What can hang from each mark:
E: R U V
V: E
U: B C E G
B: R
C: U V
R: E

In the rows, 128 means zero.
Known rows, with every way that one mark hangs from another:
E[R U[C[V] G]]: [122  97 131 123  99  69 136 161 140 120  83  69 173 127 154 135 151  80
 127]
E[R U[B C] V]: [142  99 162 138  90  70 127 180 125 133  63 107 162 126 116 162 150  74
 130]
B[R[E[V]]]: [139 130 141 130 102 136 138 178 132 143  60 132 106  96 205 151 163  96
 139]
V[E[R U[B C G]]]: [124 111 169 108 109  77 138 163 139 119 107 115 192 136 124 140 146  57
 143]
B[R]: [131 127 125 118 111 139 142 164 125 107 105 119  94 105 163 139 145  99
 146]
R[E[V]]: [131 129 146 136 105 129 134 178 127 147  59 131 129  97 196 147 163 115
 130]
R[E]: [117 129 132 119 121 130 137 174 130 125 102 143 118 104 191 133 155 114
 136]
C[U[B[R] E[V] G]]: [131  98 157  86  91 135 149 161 147 135  64 132 165 104 122 148 134  48
 149]
C[U]: [120 129 132 103 115 126 146 170 125 111 109 144 115 112 122 141 143 117
 125]
R[E[U[C G] V]]: [125 103 161 132 103  90 135 167 139 152  54 125 180 107 183 119 161  97
 135]
C[U[B G] V[E[R]]]: [118 131 146  81 103 114 151 168 151  96  92 103 179 128 117 171 145  54
 126]
B[R[E[U V]]]: [148 126 145 146 105 132 137 187 130 153  59 140 119 110 203 152 171 102
 125]
E[R U]: [138 120 138 141 110 114 131 177 121 124 107 121 144 134 155 136 160 107
 119]
C[V[E]]: [127 149 128 116 111 128 144 175 130 131  85  78 122  97 181 188 152 113
 124]
C[U[B] V[E]]: [121 143 135  87 114 124 152 178 139 106  88 110 128 107 113 199 143  86
 119]
V[E[R U[B]]]: [138 134 158 126 116 117 137 183 126 121 110 129 159 136 136 168 155  79
 124]
V[E[R U[B C]]]: [130 120 161 119 110  73 137 177 131 134 109 123 152 137 130 172 150  74
 132]
B[R[E]]: [125 128 124 114 118 138 143 172 133 121 100 146  93 106 202 138 154  95
 143]

Rows:
[140 125 150 151 108 129 133 187 126 158  59 137 146 108 193 148 171 120
 119] : R[E[U V]]
[132  94 166 113  88 119 133 164 141 144  63  99 203 112 149 136 141  53
 151] : U[B E[R V] G]
[118 102 120 112 109  90 143 162 150 129  76  99 138 109 198 139 156  71
 137] : B[R[E[U[C[V] G]]]]
[134 121 144 120 101 137 139 180 134 118  60 137 117  97 168 158 153  72
 147] : U[B[R[E[V]]]]
[119 137 135  70 106 134 158 165 153  87  89 105 145 110 118 174 137  51
 139] : C[U[B[R] G] V[E]]
[124 106 157 102  95 128 146 161 141 162  65 128 179 102 148 134 146  94
 135] : C[U[E[V] G]]
[140 101 158 124  90 114 133 179 128 158  64 106 165 112 152 167 146  69
 140] : U[B E[R V]]
[124  79 169 106  85  73 133 158 140 154  60  94 196 113 143 139 134  47
 157] : U[B C E[R V] G]
[135 144 132 132 116 125 142 182 130 141  84  86 137 111 179 188 163 118
 110] : C[V[E[U]]]
[108  91 145  98 106  88 140 146 140 154  97 105 162 100 166 116 132  86
 159] : U[C E G]
[124 130 135 112 102  65 141 171 137 150  86  70 119 119 181 192 154  91
 127] : U[C[V[E[R]]]]
[135  91 170 128  88  76 132 165 137 118  62 100 202 124 111 130 146  56
 141] : E[R U[B C G] V]
[128  94 167  95  88 111 143 165 145 144  67 128 199 122 117 144 141  52
 139] : C[U[B E[R V] G]]
[116  97 124  70 101 129 153 160 155 112  84 102 149 101 127 159 128  43
 145] : C[U[B[R] E G] V]
